Each row was made from one small tree. Brackets hold a mark, then the marks that hang from it, in the order of their numbers. Every link used is in the known rows. Write each row's tree.
Known rows
(z_281 z_55 (z_912 (z_65 z_714))): [ 2.46 -0.10 -0.25  0.65 -0.96  0.01  4.83 -0.87  0.56  2.87 -0.16 -2.81
  0.70 -0.10  3.31  0.49  1.41  0.48  0.66  0.72 -3.14 -3.92 -0.56 -4.25
  1.34  1.06 -1.39 -2.55 -1.82]
(z_518 (z_65 (z_714 z_198) (z_912 z_281)) z_433): [-2.47 -0.43  0.79  3.06 -1.13  1.44 -4.98 -1.69  1.54 -2.63  1.47  5.29
  1.90 -3.29 -0.88  1.48 -3.56 -1.94 -5.54 -0.28  0.19  2.46  5.47  5.92
 -2.84 -1.64  1.55  2.52  1.75]
(z_281 z_55 (z_912 (z_65 (z_518 z_433) (z_714 z_198)))): [ 2.17 -0.59  0.36  2.79 -1.08 -1.12  3.05  1.07  1.37  1.46 -0.26 -0.46
  0.78 -0.51  2.03  0.35 -0.03  0.76 -1.14  0.77 -3.19 -2.39  1.13 -4.41
 -0.40 -0.34 -0.18 -0.95 -2.85]
(z_704 (z_714 z_198)): [ 0.47 -1.53  2.13 -0.89 -2.31 -0.29  4.19 -4.32 -1.35  2.38 -0.27 -1.78
 -2.72  0.32 -3.57 -0.40 -1.36  0.66  5.18  1.90  4.81  4.32 -3.37 -0.19
 -2.39 -0.97  1.30  3.83  0.69]
(z_704 z_714): [ 2.88 -1.32  1.34 -2.23 -1.20  0.50  4.41 -4.33 -1.18  2.23  0.25 -2.71
 -2.47 -3.07 -3.32 -0.63  0.49 -0.18  5.91  2.81  3.68  3.35 -1.50 -0.07
 -0.46 -0.31  0.36  1.69  0.26]
(z_714 z_198 z_704): [-1.80 -0.70  2.68 -0.27 -3.66 -0.48  0.99 -1.18  0.81  2.37 -2.20 -1.93
 -0.60  7.21 -3.14  0.75 -2.43 -0.89  3.56 -0.88  4.61  4.56 -7.69  1.11
 -0.52 -1.85  3.87  5.26  3.88]
(z_518 (z_65 (z_714 z_198 z_704) (z_912 (z_281 z_55))) z_433): [-1.51 -1.06  1.98  3.88 -3.23  0.65 -4.23 -0.85  1.52 -2.73  1.09  4.51
  2.84 -1.78 -0.90  2.52 -3.27 -3.14 -5.54 -0.77  0.74  3.28  6.03  4.70
 -1.89 -3.51  1.43  1.97  1.60]
(z_65 z_714 (z_912 z_281)): [-1.69 -0.18 -0.30 -0.04  3.41  1.84 -2.65  0.12  1.72 -1.26 -0.75 -0.16
 -0.38 -2.35 -0.06 -2.34 -0.94  0.63 -0.57  1.49 -1.75 -2.35  1.58  0.15
  0.06  0.79 -2.21 -1.39 -1.23]
(z_281 z_55 z_912): [ 5.13 -0.40  0.38 -0.15 -0.71 -0.02  5.83 -0.09  3.37  5.39  0.65 -3.10
  0.07 -0.71  1.95 -1.21  0.46  0.64  2.15  2.08 -2.67 -3.76 -3.39 -5.59
  0.02  0.80  2.34 -0.66  0.55]
(z_433 (z_518 (z_65 (z_714 z_198 z_704) (z_912 (z_281 z_55))))): [-0.77 -0.03 -1.36 -0.10 -0.66 -2.15 -0.50 -0.35 -0.03  0.99  2.88  3.34
 -0.70  2.33  1.46 -1.41  0.00 -1.77 -2.18  0.36  1.47  2.34  0.02  1.59
 -4.40 -2.04  1.53 -0.10  1.84]
(z_912 (z_65 (z_518 z_433) (z_714 z_198)) (z_281 z_55)): [-2.27  1.32 -1.23  2.63  0.22 -0.51 -2.07 -0.22 -2.49 -5.00 -1.47 -0.47
  2.40 -0.09  0.39  4.24  0.20  2.37 -2.57 -2.58  1.19 -2.25  4.09 -1.24
  5.27  0.21 -2.90 -1.83 -2.38]
(z_281 z_55 (z_912 (z_65 z_518 z_714))): [ 3.24 -0.13 -0.44  1.15  0.01 -0.69  3.94  0.99  1.33  2.14 -0.17 -2.14
  0.39 -1.08  2.77 -0.47  1.49  0.93  0.16  1.02 -3.82 -2.86  0.31 -5.13
  0.66  0.27 -0.69 -2.15 -2.71]
(z_518 (z_65 z_912) z_433): [ 1.54 -0.11  0.01  0.07 -1.58  3.60 -3.17 -0.89  3.01 -0.14  2.20  5.33
  1.35 -5.60 -1.27  0.47 -1.42 -2.50 -3.13  0.67 -0.99  2.15  3.31  5.52
 -3.88 -0.22  3.46  2.68  4.17]
(z_55 (z_281 (z_912 (z_65 (z_518 z_433) (z_714 z_198 z_704))))): [ 0.21 -1.75  0.36 -1.76 -0.49 -1.12 -0.89  2.83 -0.71 -0.51 -0.54 -2.09
 -1.35  2.87 -0.52 -0.41 -1.20 -0.69  3.88 -3.19  0.41 -0.50 -3.15  2.21
 -2.54  1.53  1.09  2.14 -0.78]
(z_433 (z_518 (z_65 (z_714 z_198 z_704) (z_912 z_281)))): [-1.72  0.25 -1.16 -0.52 -0.28 -1.91 -1.22 -0.61 -0.06  0.64  3.10  3.77
 -1.06  2.36  0.75 -1.81 -0.07 -1.52 -1.92  0.64  1.47  3.08 -0.91  3.25
 -5.18 -1.40  1.37  0.54  2.21]
(z_281 z_55 (z_912 (z_65 (z_518 z_433) (z_714 z_198 z_704)))): [ 1.94 -0.94  1.15  2.99 -1.76 -1.54  3.00  1.20  1.26  1.05 -0.46 -0.91
  1.30  0.55  1.79  0.90 -0.31 -0.27 -0.74  0.29 -2.67 -1.26  0.75 -3.94
  0.18 -1.50 -0.24 -0.81 -2.66]
(z_519 z_198): [ 0.61  0.38  2.52 -3.29  2.57  1.56  5.26  0.46  0.49  5.20 -0.93  1.02
 -2.99  0.58 -2.14 -3.73  1.91  0.47  2.16  2.26  1.04 -1.19 -5.84 -2.67
  2.22  1.85  3.16  0.54  4.09]
(z_433 (z_518 (z_65 z_714 z_912))): [ 0.28  0.14 -2.40 -1.28  0.82 -0.70 -0.68 -0.62  0.36  1.93  3.40  4.53
 -1.81 -0.52  0.70 -3.32  0.85 -1.77 -1.05  1.99  0.14  2.35  0.51  2.64
 -5.09 -0.86  2.04 -0.14  2.24]
(z_433 (z_518 z_65)): [ 1.37  0.94 -2.83 -2.74 -0.34 -0.83  0.76 -1.78 -0.32  3.30  3.91  3.01
 -1.77  0.43  0.26 -1.78  1.61 -1.05  0.64  1.36  1.87  2.29 -2.11  2.96
 -3.48  0.40  3.74  0.81  4.06]
(z_519 (z_198 z_714)): [-0.28 -0.42  3.90 -2.87  1.59  0.65  5.24  0.17 -0.98  7.57 -2.01  0.11
 -4.16  1.62 -3.23 -3.43  0.91  1.06  2.10  3.93  1.17 -0.57 -4.37 -2.55
  1.54 -0.13  0.77  1.39  1.27]

Write each row's tree
[ 1.06 -1.01 -1.21 -4.05  0.67  0.29  0.59  1.43 -1.47  1.07 -0.10 -3.74
 -1.62  1.93  0.73 -0.99  0.21  0.17  5.11 -2.69 -0.14 -2.95 -4.08  1.48
 -1.17  3.82 -0.04  0.48 -0.15] | (z_55 (z_281 (z_912 (z_65 z_714))))
[-1.85  2.09 -2.25 -0.47  0.10  1.36  0.42 -2.88 -3.63 -2.89 -1.46 -3.76
  2.69  0.46  2.06  4.46  2.45  1.83 -0.27 -2.56  1.28 -4.26  1.81 -0.96
  7.75  2.37 -5.23 -4.25 -1.11] | (z_912 (z_65 z_714) (z_281 z_55))
[-2.40  1.08  0.07  2.74 -1.18 -1.09 -2.19  0.06 -2.50 -5.25 -1.73 -0.98
  2.90  1.36  0.11  5.00  0.16  0.83 -2.51 -3.05  1.87 -0.62  3.67 -0.75
  5.42 -0.90 -3.25 -1.43 -2.34] | (z_912 (z_65 (z_518 z_433) (z_714 z_198 z_704)) (z_281 z_55))
[-0.81  0.30 -2.07 -0.62  0.27 -1.28 -0.69 -0.68  0.16  2.17  2.98  4.78
 -1.97  1.06  0.71 -3.01 -0.12 -1.41 -1.32  1.48  0.71  2.93 -0.51  2.64
 -6.20 -0.96  2.53  0.96  2.33] | (z_433 (z_518 (z_65 (z_714 z_198) z_912)))
[-0.60  2.65 -2.31 -2.76 -0.67  2.66  1.18 -2.65 -2.83 -1.89 -0.83 -4.31
  2.89  0.61  2.36  5.10  3.24  2.96  0.39 -3.18  1.27 -5.22 -1.82 -1.01
  6.66  4.39 -4.09 -3.34  1.28] | (z_912 z_65 (z_281 z_55))
[-0.60  2.04 -2.39  0.07  1.35  0.27 -0.93 -0.41 -2.63 -3.97 -1.34 -2.82
  1.99 -0.79  1.24  3.00  2.39  2.34 -0.70 -2.11  0.20 -2.90  3.05 -2.31
  6.70  1.46 -4.03 -3.52 -2.33] | (z_912 (z_65 z_518 z_714) (z_281 z_55))
[-0.66 -0.93  5.08 -2.58  0.38  0.21  5.07  0.32 -1.16  7.09 -2.48 -0.52
 -3.88  3.10 -3.26 -2.72  0.83 -0.13  2.34  3.59  1.98  1.01 -4.84 -2.04
  1.91 -1.18  0.82  1.65  1.60] | (z_519 (z_198 (z_714 z_704)))
[ 3.14 -0.81  0.86  2.42 -1.45 -1.10  3.00  1.23  1.42  1.11 -0.09 -1.39
  1.29 -0.91  1.74  0.73  0.74 -0.60 -0.57  0.73 -3.17 -1.88  1.72 -3.95
  0.84 -1.05 -0.66 -1.81 -2.80] | (z_281 z_55 (z_912 (z_65 (z_518 z_433) (z_714 z_704))))
[ 0.05 -0.05 -1.72 -1.34 -0.32 -1.34 -0.69 -0.50  0.16  1.77  3.20  3.97
 -1.43  0.65  0.70 -2.74  0.87 -2.54 -0.78  1.79  0.56  3.45  0.09  3.15
 -5.33 -1.83  1.93  0.20  2.08] | (z_433 (z_518 (z_65 (z_714 z_704) z_912)))
[-4.53  1.56  0.03  0.12  0.52 -0.29 -3.29 -0.81 -3.15 -5.23 -2.02 -1.97
  1.63  3.03 -0.18  3.26  0.46  1.99 -0.73 -3.03  1.83  0.71 -1.01  1.85
  4.41  1.33 -3.88 -0.89 -1.36] | (z_912 (z_65 z_518 (z_714 z_198 z_704)) z_281)
[-0.47 -1.48  1.82  3.32  2.79 -0.76 -6.43  4.16  3.27 -5.11 -0.74  2.94
  0.50 -4.07 -2.92 -2.01 -2.48 -1.63 -2.60  1.87 -1.84  2.08  5.90  0.76
 -1.47 -3.41 -0.36 -0.09 -3.10] | (z_65 (z_518 z_433) (z_714 z_704) (z_912 z_281))
[ 1.34 -1.49 -0.89 -2.55  0.77 -0.25 -0.61  2.52 -0.79 -0.22  0.08 -1.95
 -1.53  0.13 -0.09 -1.31 -0.51 -0.05  4.15 -2.36 -0.73 -2.31 -1.74  1.76
 -1.69  3.07  0.90  0.91 -1.07] | (z_55 (z_281 (z_912 (z_65 (z_518 z_433) z_714))))
[ 2.98 -0.90 -0.43 -0.07  3.10  2.24 -3.85  4.60  5.43 -0.35  0.39  4.76
 -1.06 -6.32 -2.95 -3.96 -1.49  0.38 -0.25  2.77 -3.15  0.64  1.97 -0.32
 -5.17 -0.32  3.82  2.44  0.33] | (z_65 (z_518 z_433) z_912)
[-0.13 -0.88  0.02  3.08  4.43  0.09 -6.00  3.50  3.60 -4.30 -0.20  3.94
 -0.24 -6.39 -2.57 -3.14 -2.22  0.30 -2.99  2.38 -3.12 -0.25  6.56  0.14
 -1.75 -1.52 -0.12 -0.22 -3.55] | (z_65 (z_518 z_433) z_714 (z_912 z_281))
[-0.70  0.06  1.12 -0.89 -0.72  0.16  1.87 -1.50  0.03  1.31 -0.19 -2.31
  0.08  0.90  1.57  0.11  0.59 -0.28  1.30  0.64 -2.61 -1.11 -3.82  1.35
 -0.34  2.51 -1.81 -1.04 -1.03] | (z_281 (z_912 (z_65 (z_714 z_704))))
[-0.99  0.16  1.02  0.17 -2.93 -0.02 -1.01 -2.91 -0.61  0.87  0.13  0.51
 -0.09  2.41 -1.15  0.43 -1.87 -2.66 -0.19 -0.21  2.62  6.39 -0.23  3.92
  0.15 -2.79  2.88  3.45  3.26] | (z_518 (z_65 (z_714 z_198 z_704)))
[-1.43 -2.05  2.24  5.76  1.19 -1.79 -5.20  4.77  3.52 -4.29 -1.51  3.21
  0.95 -0.52 -2.38 -1.33 -4.11 -0.79 -3.76  0.58 -0.66  2.48  5.51 -1.95
 -2.26 -5.30  0.71  1.56 -3.23] | (z_65 (z_518 z_433) (z_714 z_198 z_704) (z_912 (z_281 z_55)))
[-2.27  1.94 -1.94  0.98  0.86 -0.23 -1.05 -0.31 -2.94 -3.94 -1.76 -2.17
  1.93  1.48  1.12  3.19  1.14  2.96 -1.31 -2.92  1.03 -2.03  1.63 -2.45
  5.57  1.07 -3.49 -2.13 -1.97] | (z_912 (z_65 z_518 (z_714 z_198)) (z_281 z_55))
[ 0.54  2.49 -2.58 -1.99  1.01  1.57 -0.23 -0.17 -2.16 -2.84 -0.85 -3.10
  2.50 -0.68  1.72  3.41  3.20  3.33 -0.05 -2.90  0.30 -3.70 -0.69 -2.18
  5.71  3.19 -2.96 -2.78  0.27] | (z_912 (z_65 z_518) (z_281 z_55))
[-0.11  0.26  0.57 -0.30 -1.07  1.41 -2.03 -0.99  0.67 -0.77  0.64  0.28
  1.79 -1.03  1.17  0.29 -0.22 -2.38 -2.40 -0.41 -0.03  3.14  2.06  2.25
 -0.09 -1.87 -0.39  0.22  2.17] | (z_518 (z_65 (z_714 z_704) (z_912 (z_281 z_55))))
[-0.31 -1.13 -0.81 -3.49  0.11 -0.11  0.45  1.48 -1.47  1.26 -0.47 -3.19
 -1.86  3.44  0.74 -0.77 -0.79  0.54  4.80 -3.24  0.28 -2.22 -4.88  1.52
 -2.24  3.56  0.48  1.46 -0.04] | (z_55 (z_281 (z_912 (z_65 (z_714 z_198)))))
[ 1.89 -0.50  1.01  1.86 -1.31 -1.58  3.59  1.36  0.93  1.93 -0.85 -2.22
  0.80  1.75  2.59  0.02  0.49  0.24 -0.02  0.22 -2.68 -1.21 -1.05 -4.81
  0.18 -0.90 -0.39 -0.87 -2.29] | (z_281 z_55 (z_912 (z_65 z_518 (z_714 z_198 z_704))))
[-2.73  2.36 -2.10 -1.22  2.28  0.73 -2.98 -1.02 -2.94 -4.88 -1.12 -1.97
  1.34 -0.95  0.44  2.34  1.77  2.72 -0.47 -1.99  0.12 -1.79  0.81  1.44
  5.40  3.09 -4.05 -2.52 -1.75] | (z_912 (z_65 z_518 z_714) z_281)
